Known rows, with every way that one mark hangs from another
(zasuvo vofo): [-1.71 -0.52  0.50  0.66  1.03 -0.29 -2.96 -2.11  0.60  0.29 -0.80 -0.75
  1.24 -1.90  0.08 -0.19  0.16  0.36 -0.86  0.55 -0.62 -1.68  0.76]
(voza (firozom doku (faza nisi))): [ 2.06  1.07  1.45  0.50  2.15 -1.02  0.59 -1.22  1.03 -1.19  0.01 -1.67
 -2.10 -2.49 -2.95 -1.46  0.05  0.08 -1.40  0.77 -0.07 -0.46  0.55]
(faza (pebop voza)): [ 1.12 -2.19  0.36  0.28 -0.22 -0.08  0.36 -0.97 -1.21  0.34 -2.69 -1.00
  0.90 -0.51  0.48  0.68  0.54  0.82 -0.04  2.60  0.71 -1.55  0.85]
(voza (firozom faza)): [ 1.63 -0.64  0.29  1.73  0.49 -0.90 -1.41 -1.89  1.33 -1.13 -0.33 -1.37
 -1.36 -1.96 -1.58 -0.90 -0.34 -0.58 -1.25  1.00 -0.41 -0.77  0.14]
(firozom (doku nisi)): [ 1.13  0.52  1.20 -0.58  1.16 -0.02  0.64 -3.65 -0.47 -2.40 -0.18 -1.15
  0.88 -0.58 -1.19 -0.58  0.62  0.66 -0.44  0.33 -0.17 -0.42  1.12]
(voza (firozom doku (faza (nisi guvedor)))): [ 0.48  0.91  1.60  0.62  2.17 -1.22  0.32 -1.83  1.41 -1.09  0.32 -1.93
 -1.37 -2.28 -2.89 -2.82  0.11  0.35 -2.32  0.44  0.62 -0.49 -1.10]
(voza (firozom (doku nisi) (faza pebop))): [ 2.27  0.47  0.90  0.96  0.85 -0.77  0.77 -2.41 -0.37 -3.27 -1.85 -1.73
 -0.82 -2.74 -2.92 -1.58  0.42  0.15 -1.33  0.72  0.83 -1.09  0.40]
(voza (firozom (faza pebop))): [ 1.92 -0.52  0.28  1.85  0.00 -0.79 -0.96 -0.85  0.02 -1.11 -2.52 -1.69
 -1.26 -2.34 -1.26 -0.54 -0.22 -0.12 -0.89  0.71  0.41 -1.39  0.24]
(doku (nisi guvedor)): [-1.13 -0.45  1.72  1.26 -0.04 -0.42 -1.59 -2.07  0.17 -2.56 -0.05 -1.51
  2.34 -0.04 -0.17 -1.25  0.76  1.46 -1.01  0.50  0.74 -0.51 -0.98]
(faza nisi): [ 0.79  0.22  1.79  0.75  0.95 -0.27 -0.67  1.14 -0.09  0.06 -0.41 -1.37
  0.21 -0.42  0.09  0.41  0.34  0.90  0.13  0.50 -0.13 -0.77  1.52]
(firozom faza): [ 1.65 -0.69 -0.01  1.23  0.82 -0.13 -1.02 -1.83  0.99 -0.62 -0.13 -1.26
 -0.08 -0.61 -0.86  0.10 -0.18  0.11  2.08 -0.10  0.00 -0.17  0.39]
(faza (nisi guvedor) (pebop zasuvo)): [-0.84  0.60  2.11  1.00 -0.10 -0.42  0.91  1.76 -0.76  0.52 -2.73 -2.14
  1.49 -0.47 -0.20 -0.62  0.75  2.33 -1.37  3.22  1.61 -1.81 -0.12]
(fina nisi): [ 0.68  0.21  2.14  0.01  1.16 -0.48 -1.29 -2.93  0.97 -2.81 -0.44 -1.23
  0.62 -0.22 -0.21  0.72  0.27  0.49  1.02  0.17 -0.47 -1.21  1.44]
(voza (firozom doku)): [ 1.25  0.40  0.60 -0.53  0.95 -0.67  0.37 -3.99  0.12 -0.37 -0.86 -0.93
 -1.13 -1.68 -1.38 -1.42 -0.07 -0.31 -3.32  1.40 -0.76 -1.10  0.24]
(voza (firozom (faza (nisi guvedor) pebop))): [ 0.37  0.14  1.65  2.27  0.51 -1.26 -0.87  1.05  0.35 -1.06 -1.96 -2.28
 -0.89 -2.19 -1.51 -1.78  0.19  0.99 -1.79  0.67  1.32 -1.33 -0.93]
(voza (firozom doku (faza pebop))): [ 2.15  0.54  0.45  0.49  0.91 -1.01  0.91 -2.86 -0.14 -0.94 -2.52 -1.48
 -1.65 -2.73 -2.18 -1.47 -0.21 -0.04 -1.26  0.56  0.38 -1.23 -0.01]
(pebop nevun (voza firozom) zasuvo): [ 0.92 -2.32 -0.02  0.14  0.28  2.67  0.57 -1.51  0.59 -0.04  0.07  0.24
 -0.01 -1.48 -2.15 -1.83  0.98 -0.94 -1.54  7.54 -0.58 -0.86  0.76]
(faza (pebop nevun voza)): [ 0.92 -2.20 -0.29  0.14  0.05  2.68  0.07 -0.59 -1.19  0.32 -2.44 -0.55
  0.89 -0.49  0.24 -0.41  1.06  0.50  1.97  3.00  0.70 -1.40  0.85]
(firozom (doku (nisi guvedor)) faza voza): [ 0.41  0.74  1.64 -0.51  1.25 -0.34  1.40 -4.46  0.81 -2.25  1.18 -2.22
  1.30 -1.42 -1.60 -1.93  0.90 -1.39  0.67  1.54  0.37  1.09 -1.47]
(doku nisi): [ 0.74 -0.45  1.20  0.87 -0.09 -0.03 -1.13 -1.30 -0.21 -2.76 -0.10 -1.18
  1.42 -0.11 -0.29  0.47  0.58  0.89 -0.07  0.48  0.13 -0.55  1.12]
(firozom doku (faza (pebop zasuvo))): [ 2.16  0.71 -0.07  0.14  1.10 -0.30  2.64 -2.85 -0.03 -0.49 -2.42 -1.34
 -0.06 -1.31 -2.12 -0.55 -0.03  0.29  1.55  2.13  0.81 -0.98  0.66]
(pebop nevun): [ 0.72 -0.55 -0.29  0.06  0.50  2.77 -1.23 -1.68  0.09  0.20 -0.49 -0.56
  0.60  0.06  0.26 -0.84  0.49  0.15  2.10  0.89 -0.30 -1.02  0.70]
(voza (firozom doku faza)): [ 1.98  0.26  0.30  0.35  1.45 -0.77  0.30 -3.82  1.03 -1.18 -0.33 -1.14
 -1.95 -2.28 -2.59 -1.79 -0.18 -0.66 -1.47  0.66 -0.51 -0.45 -0.02]

Rows
[ 0.53  0.30  1.10  0.75  0.93 -0.42  0.82 -3.19 -0.40 -3.11 -1.74 -2.11
  1.12 -1.17 -1.96 -1.74  0.72  1.10  0.93 -0.50  2.14 -0.57 -1.10]
(firozom (doku (nisi guvedor)) (faza pebop))
[ 0.47  0.42  1.38  0.98  1.17 -0.86  0.00 -3.92  1.08 -3.20  0.36 -1.76
 -0.23 -2.27 -3.07 -2.67  0.16  0.24 -2.42  0.74  0.74 -0.28 -1.27]
(voza (firozom (doku (nisi guvedor)) faza))
[-0.79 -1.17  1.71  0.87  1.16 -0.01  0.26  2.43 -0.77  0.26 -2.19 -1.01
  1.27 -2.32 -0.96  0.11  0.98  1.37 -1.29  5.42  0.97 -1.84  1.83]
(faza nisi (pebop voza (zasuvo vofo)))
[ 1.67  0.30  1.76  0.48  1.01 -0.34  0.08  0.63  0.67  0.04  0.92 -2.47
 -0.42 -1.41 -0.45  0.20  0.24 -1.41  2.00  1.84 -0.57  0.94  0.81]
(firozom (faza nisi) voza)
[ 1.60 -0.14  0.51  0.48 -0.46  0.14  1.58 -0.76 -0.20  0.24 -1.95 -2.11
  0.43 -1.40 -0.35  0.53  0.27 -1.49  1.75  4.22  0.00 -0.26  0.59]
(firozom (faza (pebop zasuvo)) voza)
[-1.23 -2.23  0.48  0.32  1.13  0.17 -0.42 -1.73  0.95  0.24  0.09  0.23
  1.65 -1.87 -1.29 -0.25  0.59 -0.13 -1.58  6.32 -0.31 -1.13  1.05]
(pebop voza (zasuvo vofo))
[ 1.78  0.55  1.71  0.81  0.62 -0.24  0.61  1.68 -0.66  0.09 -1.36 -2.86
 -0.08 -1.88 -0.05  0.65  0.36 -0.91  2.25  1.75  0.37 -0.05  0.98]
(firozom (faza nisi pebop) voza)
[ 0.88  0.81  1.63 -1.58  0.92  0.24  1.60 -3.92 -0.70 -1.37  0.32 -1.75
  1.17 -0.99 -0.59 -0.44  1.11 -1.44 -0.53  2.21 -0.89  0.49  0.71]
(firozom (doku nisi) voza)
[ 0.78 -2.30 -0.31 -0.32  0.40  3.15  0.95 -1.63  0.40  0.19  0.22  0.36
  1.19 -0.15 -1.22 -0.73  0.81 -0.59  1.22  6.77 -0.21 -0.41  0.96]
(pebop nevun voza zasuvo)
[ 1.97  0.33  0.95  0.83  1.33 -0.72  0.15 -3.32  0.55 -3.40  0.18 -1.50
 -1.04 -2.49 -3.17 -1.79  0.28 -0.53 -1.63  0.68 -0.08 -0.28  0.23]
(voza (firozom (doku nisi) faza))
[ 2.27 -0.46  1.10 -0.05  2.18 -0.03  2.24 -0.08 -0.45 -0.62 -1.24 -1.61
 -0.49 -1.83 -2.42 -0.66  0.57  0.82  1.90  1.64  1.40 -0.37  0.96]
(firozom doku (faza nisi (pebop voza)))
[ 2.00  1.50  1.58 -0.87  2.14 -0.24  2.03 -1.37  0.64  0.04  1.04 -2.15
 -0.86 -1.86 -1.42 -0.54  0.47 -1.60  1.63  1.56 -0.50  0.82  0.76]
(firozom doku (faza nisi) voza)
[-1.16 -2.19  0.06  0.38  1.16  2.55 -1.05 -1.39  1.04 -0.06  0.05  0.65
  0.64 -3.11 -2.21 -2.33  1.07 -0.95 -2.43  7.56 -0.55 -1.36  0.55]
(pebop nevun (voza firozom) (zasuvo vofo))
[ 1.36 -1.37  0.55 -0.26  0.42 -0.32  1.58 -2.44 -1.20 -0.21 -2.85 -0.84
 -0.48 -2.00 -1.19 -0.83  0.49  0.15 -2.50  3.39  0.48 -1.69  0.47]
(faza (pebop (voza (firozom doku))))
[ 2.12 -0.99  1.17  0.14  2.28 -0.50  1.21 -1.29  1.07 -1.11  0.92 -1.14
 -1.70 -2.64 -3.19 -1.66  0.21 -0.57 -1.57  3.15  0.14  0.00  0.40]
(pebop (voza (firozom doku (faza nisi))))
[-1.10 -0.24 -0.11  0.53  0.23  2.57 -1.08 -0.37 -0.68  0.62 -3.27 -0.40
  1.76 -1.87 -0.26 -0.68  0.82  0.73  1.01  3.51  0.64 -2.58  1.11]
(faza (pebop nevun (zasuvo vofo)))
[ 0.27 -1.93  1.47  1.61  1.32 -0.81 -0.60 -0.17  1.52 -1.16  1.06 -1.48
 -0.70 -1.86 -2.32 -1.99  0.36 -0.07 -2.05  3.23  0.66 -0.03 -0.99]
(pebop (voza (firozom (faza (nisi guvedor)))))
[ 2.36 -1.04 -0.12 -0.23  1.62 -0.09  2.25 -2.96 -0.11 -0.47 -1.77 -1.12
 -0.41 -1.46 -2.03 -0.59  0.22  0.09  1.95  1.65  0.95 -0.61  0.38]
(firozom doku (faza (pebop voza)))
[ 2.33  1.24  1.19  0.27  2.02 -0.31  1.58 -0.11 -0.44 -0.66 -2.01 -1.95
 -0.78 -1.63 -2.09 -0.49  0.25  1.17  2.16 -0.46  1.11 -0.87  1.00]
(firozom doku (faza nisi pebop))
[ 0.42  1.51  1.94 -0.92  2.09 -0.32  1.84 -2.04  0.95  0.02  1.18 -2.51
 -0.06 -1.38 -1.48 -1.78  0.54 -1.24  0.84  1.53  0.33  0.93 -0.98]
(firozom doku (faza (nisi guvedor)) voza)
[ 2.17 -1.05 -0.61 -0.46  1.78  2.27  1.63 -2.90 -0.21 -0.54 -1.57 -0.54
 -0.23 -1.42 -2.36 -1.53  0.90 -0.18  3.71  1.98  1.12 -0.48  0.31]
(firozom doku (faza (pebop nevun voza)))
[ 1.21 -2.12  0.69  0.71 -0.29 -0.32  0.15 -0.84 -1.25 -0.07 -2.86 -0.99
 -0.23 -1.63 -0.33 -0.24  0.47  0.24 -2.63  3.45  0.49 -1.59  0.53]
(faza (pebop (voza firozom)))
[-0.76 -1.36  1.44  0.61  0.75  2.49 -0.22  1.72 -0.86  0.45 -1.77 -1.15
  1.30 -0.63 -0.23 -1.72  1.31  1.64  0.95  2.91  1.98 -1.35 -0.35]
(faza (nisi guvedor) (pebop nevun voza))
[ 1.60 -2.52  0.22  1.08  0.78 -0.40 -0.46 -1.84  1.14 -0.97  0.62 -0.69
 -0.92 -2.08 -2.07 -0.87  0.14 -0.96 -1.34  3.35 -0.07 -0.27 -0.09]
(pebop (voza (firozom faza)))
[ 1.81 -1.89 -0.53  0.86  0.43  2.33  1.18 -0.43  0.28 -0.40 -1.64 -0.53
  0.76 -1.13 -1.80 -0.53  0.82 -0.12  3.33  4.66  1.20 -0.98  0.68]
(firozom (faza (pebop nevun voza zasuvo)))
[ 1.52 -0.77  1.87 -0.04  1.28 -0.51  1.76  0.76 -1.49 -0.25 -2.23 -1.46
 -1.01 -2.24 -1.59 -0.77  0.86  0.94 -2.65  3.27  0.80 -1.50  1.19]
(faza nisi (pebop (voza (firozom doku))))
[ 1.84  0.80  0.57 -1.06  1.44 -0.27  1.85 -4.16  0.82  0.01  0.59 -1.65
 -0.38 -1.52 -1.19 -0.58  0.19 -2.24  1.78  1.75 -0.74  0.79 -0.13]
(firozom doku faza voza)
[ 1.93  0.40  1.22  2.03  0.25 -0.86  0.28  1.85  0.06 -1.02 -2.05 -2.01
 -1.20 -2.51 -2.27 -0.65  0.03  0.48 -1.51  3.15  0.51 -1.24  0.79]
(voza (firozom (faza nisi (pebop zasuvo))))
[ 2.01 -1.47  1.08  1.39  1.20 -0.21  0.21  2.24 -0.26 -0.95 -1.29 -1.62
 -0.23 -1.36 -1.24  0.12  0.58  0.78  2.22  1.89  1.20 -0.55  1.34]
(firozom (faza nisi (pebop voza)))
[ 1.67 -1.96  0.48  1.07  1.63  2.55 -0.73  0.79  0.95 -1.04  1.14 -0.54
 -1.28 -2.40 -2.69 -1.92  0.84 -0.76  0.71  3.83  0.14 -0.06  0.64]
(pebop nevun (voza (firozom (faza nisi))))
[-0.50 -2.30  0.44  1.35  1.43 -0.47 -0.97 -1.61  1.90 -0.98  0.45 -0.32
 -0.01 -3.52 -3.11 -1.27  0.20 -1.08 -2.89  6.62 -0.28 -0.75  0.50]
(pebop (voza (firozom faza)) (zasuvo vofo))
[-1.01  0.34  1.39  0.87  0.36  2.09 -0.77  1.88 -1.13  0.27 -2.62 -1.78
  1.05 -0.57  0.46 -1.56  1.17  2.13  1.33  0.40  1.78 -1.78 -0.35]
(faza (nisi guvedor) (pebop nevun))
[-1.00  0.44  1.79  1.16  0.66 -0.25 -0.63  2.45 -0.79  0.31 -2.92 -1.64
  1.19 -2.32 -0.46  0.14  0.67  1.64 -0.81  3.25  0.75 -2.29  1.91]
(faza nisi (pebop (zasuvo vofo)))
[ 1.99  0.90  1.30 -0.80  1.37 -0.11  1.70 -3.70  0.41 -2.40  1.10 -1.93
  0.50 -1.72 -1.82 -0.67  0.73 -1.89  1.62  1.73 -0.26  1.04  0.39]
(firozom (doku nisi) faza voza)
